What can hang from each mark:
J_698: J_691 J_740
J_740: J_228 J_698
J_690: J_335 J_740
J_495: J_165
J_165: J_495
J_691: J_228 J_698
J_228: J_335 J_495 J_691 J_740
J_335: J_228

Every row comes from one small tree of marks. Brackets hold a mark, then the marks that hang from it, in the order of their numbers. Every link used is in the known rows. Which tree was each row made from?
Known rows:
{J_690 J_740}: -.40; -.05; -.27; .51; .00; .18; -.03; -.29; .24; .01; .14; -.05; .14; .24; -.11; .10; -.20; .06; .11; .10; -.20; .12; -.02; .08; -.14
{J_228 J_740}: -.32; -.02; -.37; .47; .13; .18; .03; -.39; .26; .03; -.05; .08; -.04; .03; -.06; .24; -.16; .00; .09; -.15; -.14; .18; .16; .13; -.03
{J_228 J_335 J_495 J_691 J_740}: -.39; .29; -.38; .51; -.01; .14; .18; -.68; .39; -.15; -.05; .01; -.12; .14; .24; .56; -.29; .23; .17; -.38; -.53; .49; .22; .34; .13
{J_335 J_228}: -.28; .12; -.43; .49; .13; .18; -.11; -.30; .05; .16; .03; .06; -.09; .11; .05; .12; .01; -.12; .08; -.08; .12; .11; .18; .00; -.01
{J_228 J_691 J_740}: -.39; .09; -.46; .50; .15; .23; .08; -.49; .33; .01; -.09; .07; -.03; -.02; .00; .33; -.21; .07; .03; -.32; -.33; .36; .15; .23; .04
{J_335 {J_228 J_740}}: -.30; .07; -.54; .59; .15; .30; -.02; -.37; .14; .14; -.11; .08; -.21; -.01; .07; .19; -.03; -.11; .00; -.18; -.02; .24; .30; .09; .03
{J_740 {J_698 {J_691 {J_228 J_335 J_495}}}}: -.44; .21; -.16; .54; -.04; -.07; .14; -.44; .33; -.26; .23; -.05; -.04; -.07; .09; .27; -.17; .16; .30; -.18; -.17; .35; .06; .48; .10
{J_690 J_335 {J_740 J_698}}: -.42; -.07; -.12; .62; -.05; .02; .00; -.21; .21; .19; .17; -.17; .27; .33; -.24; .11; -.13; .13; -.04; .08; -.38; .25; .08; .24; .03
{J_335 {J_228 J_495}}: -.33; .21; -.48; .41; .05; .14; -.06; -.37; .17; .07; .00; .04; -.17; .26; .20; .21; -.05; -.05; .16; -.07; .02; .14; .22; .05; -.01
{J_228 J_335 J_495 {J_691 J_698}}: -.32; .45; -.24; .45; -.15; -.12; .25; -.65; .31; -.28; -.06; -.10; .07; .23; .19; .49; -.19; .17; .36; -.34; -.37; .24; .17; .43; .19
{J_691 {J_228 J_740}}: -.30; .14; -.48; .60; .18; .13; -.02; -.34; .38; -.18; -.09; -.01; -.04; -.07; -.07; .23; -.18; -.02; .25; -.16; -.23; .14; .17; .25; -.03
{J_698 J_691 {J_740 {J_228 J_335 J_495}}}: -.59; .11; -.16; .44; -.08; -.05; .24; -.29; .24; .05; .14; .06; -.26; -.18; .25; .24; -.26; .02; .26; -.21; -.05; .46; -.10; .21; .19
{J_165 J_495}: -.35; .16; -.25; .39; .08; .02; -.07; -.23; .22; -.02; .00; .05; .06; .09; -.17; .25; -.05; .04; .25; .07; -.04; .08; .09; .27; -.03
{J_691 J_228 {J_698 J_740}}: -.33; .37; -.33; .53; .09; -.12; .17; -.30; .29; -.18; -.12; -.03; .03; -.18; -.19; .06; -.14; -.11; .49; -.21; .05; -.05; -.04; .26; .15
{J_698 {J_691 J_228} J_740}: -.46; .17; -.35; .46; .20; .12; .12; -.22; .25; .04; .05; .15; .00; -.35; -.04; -.06; -.13; -.04; .39; -.18; .10; .17; -.15; .16; -.02
{J_690 J_335 J_740}: -.35; .07; -.24; .56; -.03; .08; -.03; -.18; .21; .20; .06; -.12; .31; .42; -.06; .09; -.15; .09; .08; .15; -.40; .16; .07; .11; -.11
{J_740 {J_228 J_335 J_495 J_691} J_698}: -.52; .11; -.15; .58; -.13; -.20; .12; -.45; .34; -.18; .20; -.19; -.15; .07; .11; .52; -.31; .15; .00; -.34; -.44; .55; .09; .46; .34
{J_228 {J_495 J_165}}: -.44; .05; -.35; .45; .13; .05; -.05; -.33; .35; -.03; .23; -.04; .05; .41; .22; .21; -.17; -.03; .15; .03; -.23; .19; .17; -.01; -.10
{J_495 J_165}: -.39; -.04; -.31; .52; .21; .10; -.11; -.23; .22; .06; .27; -.02; .14; .24; .11; .09; -.12; -.10; .06; .03; -.12; .13; .15; -.07; -.09
{J_698 {J_740 {J_228 J_335 J_495 J_691}}}: -.57; .28; -.28; .51; -.04; -.09; .19; -.42; .33; -.03; .06; -.06; -.24; -.01; .21; .42; -.35; .10; .20; -.37; -.33; .52; -.04; .24; .34
{J_691 J_228 J_698}: -.24; .30; -.33; .54; .05; -.14; .05; -.31; .31; -.32; -.10; -.12; .17; .00; -.12; .14; -.10; -.07; .42; -.12; -.06; -.11; .11; .34; .01
{J_690 J_335 {J_740 {J_698 {J_691 J_228}}}}: -.49; .01; -.18; .70; -.01; .04; .08; -.14; .34; .02; .16; -.13; .30; .05; -.15; -.06; -.11; .15; .11; .05; -.39; .32; .02; .43; -.06
{J_698 {J_691 {J_228 J_335 J_495}} J_740}: -.45; .39; -.28; .45; .04; .01; .22; -.41; .32; -.12; .08; .09; -.11; -.16; .19; .16; -.22; .12; .51; -.22; -.07; .33; -.07; .26; .09
{J_691 {J_228 J_335} {J_698 J_740}}: -.27; .50; -.22; .61; .01; -.17; .21; -.42; .23; -.26; -.05; -.08; .02; -.17; -.07; .20; -.17; -.02; .55; -.27; -.04; .04; .01; .29; .25
{J_740 J_228}: -.39; -.08; -.28; .48; .04; -.04; -.07; -.14; .23; .00; .08; -.07; -.03; .03; .00; .22; -.18; -.12; .04; -.05; -.07; .15; .04; .12; .02

Which tree is each row?
-.43; -.04; -.29; .44; .02; .07; .13; -.48; .36; -.06; .04; .03; -.19; .12; -.09; .37; -.19; .08; .03; -.21; -.23; .28; .18; .35; .09 -> {J_228 J_495 {J_740 J_698}}
-.57; .12; -.34; .61; -.16; -.04; .08; -.21; .46; .03; -.02; -.26; .13; .43; .17; .29; -.30; .19; .03; -.04; -.75; .48; .05; .35; .04 -> {J_690 J_335 {J_740 {J_228 J_495 J_691}}}
-.43; .17; -.38; .39; .08; .06; .06; -.32; .39; -.20; .05; .05; .01; .01; .14; .14; -.15; .05; .40; -.07; -.11; .18; .01; .29; -.15 -> {J_698 {J_691 {J_228 J_495}}}
-.37; .33; -.34; .67; .11; -.07; -.04; -.40; .42; -.32; .26; -.18; .05; .30; .33; .30; -.23; .03; .37; -.01; -.38; .25; .23; .13; .01 -> {J_691 {J_228 J_335 {J_495 J_165}}}
-.32; .20; -.30; .49; -.03; .08; .13; -.57; .30; -.13; -.01; .02; -.14; .21; .17; .49; -.24; .12; .21; -.20; -.33; .32; .24; .24; .08 -> {J_228 J_335 J_495 J_740}
-.42; .32; -.30; .43; .06; .01; .26; -.43; .22; .02; -.10; .05; .04; -.12; -.12; .17; -.15; .00; .31; -.39; -.07; .14; -.05; .25; .23 -> {J_228 {J_691 {J_698 J_740}}}
-.45; -.02; -.33; .56; .11; .16; .11; -.50; .32; -.01; .02; .02; -.07; -.10; -.17; .35; -.19; .11; -.10; -.40; -.32; .42; .17; .38; .17 -> {J_228 J_691 {J_740 J_698}}
-.42; .10; -.40; .57; .08; .00; .09; -.45; .50; -.29; .01; -.06; -.18; .02; -.12; .35; -.22; .08; .18; -.22; -.31; .24; .20; .44; .10 -> {J_691 {J_228 J_495 {J_740 J_698}}}
-.37; .32; -.28; .47; -.02; .00; .11; -.43; .34; -.25; .10; .00; .02; .01; .26; .26; -.19; .13; .44; -.13; -.19; .28; .06; .33; -.03 -> {J_698 {J_691 {J_228 J_335 J_495}}}
-.38; .23; -.42; .61; -.08; .15; -.02; -.27; .23; .22; -.03; -.11; .06; .55; .20; .13; -.08; .08; .09; .11; -.38; .25; .22; .13; -.05 -> {J_690 {J_335 {J_228 J_495}} J_740}
-.36; .16; -.39; .63; .01; .10; .06; -.38; .21; .23; -.08; -.05; -.16; .26; .06; .29; -.04; .04; -.04; -.20; -.30; .39; .43; .33; .19 -> {J_690 {J_335 {J_228 J_495 {J_740 J_698}}}}
-.35; .16; -.57; .51; .09; .26; .04; -.46; .26; .05; -.14; .08; -.31; .16; .20; .30; -.08; -.03; .09; -.19; -.11; .26; .32; .15; .01 -> {J_335 {J_228 J_495 J_740}}
-.53; -.08; -.35; .56; .07; -.06; -.05; -.16; .40; -.07; .22; -.17; -.08; .31; .28; .24; -.23; -.11; .06; .05; -.27; .28; .15; .04; .00 -> {J_740 {J_228 {J_495 J_165}}}
-.51; .20; -.69; .69; .21; .35; .04; -.50; .39; .03; .00; .00; -.25; .22; .41; .29; -.14; .00; -.02; -.27; -.43; .52; .39; .11; .08 -> {J_335 {J_228 {J_495 J_165} J_691 J_740}}
-.34; .41; -.31; .55; -.12; -.02; .34; -.72; .40; -.30; -.19; -.07; -.05; .13; .19; .57; -.23; .19; .29; -.45; -.51; .37; .28; .51; .24 -> {J_228 J_335 J_495 {J_691 J_698} J_740}
-.38; .25; -.46; .62; .13; .09; -.09; -.23; .19; .24; .11; -.11; .06; .56; .41; .12; -.01; -.08; .08; .04; -.31; .27; .40; -.02; -.01 -> {J_690 {J_335 {J_228 {J_495 J_165}}}}
-.46; -.10; -.37; .60; .14; .32; .12; -.37; .12; .19; .03; .14; -.24; -.26; -.02; .10; .02; -.06; -.12; -.25; .07; .39; .23; .29; .10 -> {J_335 {J_228 {J_740 {J_698 J_691}}}}
-.44; .48; -.52; .48; .01; .07; .26; -.51; .22; .03; -.20; .04; -.22; .03; .15; .22; -.09; -.02; .31; -.42; -.02; .23; .09; .25; .28 -> {J_335 {J_228 J_495 {J_691 {J_698 J_740}}}}
-.34; .41; -.51; .48; -.05; .03; .15; -.52; .25; -.10; -.18; -.04; -.08; .20; .20; .29; -.06; .01; .23; -.33; -.15; .18; .24; .35; .13 -> {J_335 {J_228 J_495 {J_691 J_698}}}
-.32; .21; -.34; .60; .07; .19; .12; -.59; .26; -.05; -.02; .03; -.03; -.02; .11; .47; -.23; .15; .08; -.39; -.42; .45; .20; .27; .15 -> {J_228 J_335 J_691 J_740}
-.32; .15; -.39; .67; .01; .20; -.08; -.18; .10; .30; .00; -.10; .16; .38; .07; .02; -.03; .02; .01; .13; -.27; .21; .21; .07; -.05 -> {J_690 {J_335 J_228} J_740}
-.34; .01; -.14; .61; .01; .05; .11; -.52; .19; -.03; .13; -.02; -.09; -.04; -.13; .40; -.19; .07; .01; -.27; -.22; .36; .24; .32; .21 -> {J_228 J_335 {J_740 J_698}}
-.41; .10; -.21; .64; .04; .10; .15; -.62; .26; -.06; .08; -.02; -.06; -.09; -.06; .47; -.23; .18; -.05; -.45; -.41; .53; .21; .41; .30 -> {J_228 J_335 J_691 {J_740 J_698}}
-.46; .19; -.25; .58; -.03; .06; .21; -.69; .38; -.15; .05; -.04; -.17; .07; .07; .57; -.28; .26; .04; -.44; -.49; .56; .23; .47; .27 -> {J_228 J_335 J_495 J_691 {J_740 J_698}}
-.54; .06; -.31; .39; .00; -.08; .09; -.20; .33; .06; .03; .00; -.27; .02; .05; .21; -.27; -.06; .21; -.14; -.05; .24; -.08; .09; .16 -> {J_698 {J_740 {J_228 J_495}}}
-.43; -.08; -.10; .57; .01; .14; .21; -.49; .16; .03; .16; .09; -.07; -.23; -.03; .28; -.12; .10; .00; -.29; -.14; .46; .16; .39; .16 -> {J_228 J_335 {J_740 {J_698 J_691}}}
-.41; .27; -.66; .54; .09; .31; .08; -.55; .32; .01; -.18; .06; -.30; .12; .24; .36; -.13; .07; .04; -.36; -.31; .44; .30; .24; .09 -> {J_335 {J_228 J_495 J_691 J_740}}
-.58; -.08; -.23; .43; .09; .05; .15; -.10; .19; .20; .10; .11; -.16; -.32; .01; .00; -.16; -.12; .13; -.16; .12; .31; -.18; .11; .10 -> {J_698 J_691 {J_740 J_228}}
-.44; .30; -.15; .52; -.18; -.28; .31; -.36; .27; -.15; -.04; -.13; -.19; .00; .11; .35; -.25; -.03; .38; -.26; -.12; .23; .03; .32; .37 -> {J_691 {J_698 {J_740 {J_228 J_335 J_495}}}}
-.43; .29; -.23; .53; .12; .07; .16; -.33; .20; -.03; .11; .11; -.02; -.33; .08; .05; -.17; .04; .43; -.21; .02; .28; -.09; .19; .11 -> {J_698 {J_691 {J_228 J_335}} J_740}
-.49; .19; -.20; .48; -.07; -.13; .13; -.32; .26; -.01; .08; -.04; -.27; .03; .16; .35; -.31; .00; .26; -.18; -.14; .35; -.03; .14; .27 -> {J_698 {J_740 {J_228 J_335 J_495}}}
-.38; .46; -.38; .45; .00; -.17; .22; -.38; .41; -.26; -.13; -.04; -.08; .00; -.07; .16; -.19; -.03; .58; -.23; -.05; -.02; .00; .33; .14 -> {J_691 {J_228 J_495} {J_698 J_740}}
-.27; .38; -.19; .52; -.08; -.07; .18; -.56; .20; -.18; -.02; -.08; .16; .06; .07; .39; -.14; .09; .27; -.35; -.27; .21; .13; .38; .21 -> {J_228 J_335 {J_691 J_698}}
-.31; .58; -.26; .54; -.07; -.22; .26; -.50; .34; -.34; -.08; -.09; -.08; .01; .05; .29; -.20; .04; .64; -.28; -.14; .09; .05; .36; .25 -> {J_691 {J_228 J_335 J_495} {J_698 J_740}}
-.41; .30; -.56; .44; .07; .19; .00; -.48; .23; .04; -.03; .02; -.14; .22; .25; .29; -.09; .05; .12; -.25; -.17; .31; .18; .15; .05 -> {J_335 {J_228 J_495 J_691}}
-.44; .10; -.59; .67; .20; .28; -.02; -.40; .31; .06; .04; .00; -.27; .28; .36; .23; -.08; -.10; .02; -.10; -.23; .34; .42; .01; .01 -> {J_335 {J_228 {J_495 J_165} J_740}}
-.40; .12; -.21; .50; -.12; -.16; .04; -.32; .28; -.14; .12; -.14; -.13; .20; .23; .43; -.26; .02; .18; -.11; -.26; .32; .10; .22; .13 -> {J_740 {J_228 J_335 J_495}}
-.52; .10; -.51; .64; .20; .20; .12; -.35; .56; -.22; .08; .01; -.07; .02; .31; .14; -.19; -.01; .26; -.10; -.34; .37; .22; .24; -.13 -> {J_698 {J_691 {J_228 {J_495 J_165} J_740}}}
-.25; .25; -.43; .63; .08; .00; .15; -.40; .40; -.34; -.23; -.09; .04; -.10; -.13; .23; -.12; -.06; .36; -.23; -.21; .02; .21; .43; .05 -> {J_691 {J_228 J_740} J_698}
-.36; .37; -.60; .59; -.01; .16; .24; -.61; .33; -.14; -.30; -.02; -.23; .09; .21; .39; -.09; .02; .18; -.43; -.28; .30; .36; .41; .18 -> {J_335 {J_228 J_495 {J_691 J_698} J_740}}
-.40; .27; -.37; .58; .02; .12; .19; -.51; .43; -.30; -.03; .03; -.12; -.09; .26; .34; -.22; .15; .37; -.22; -.32; .40; .17; .43; -.01 -> {J_698 {J_691 {J_228 J_335 J_495 J_740}}}
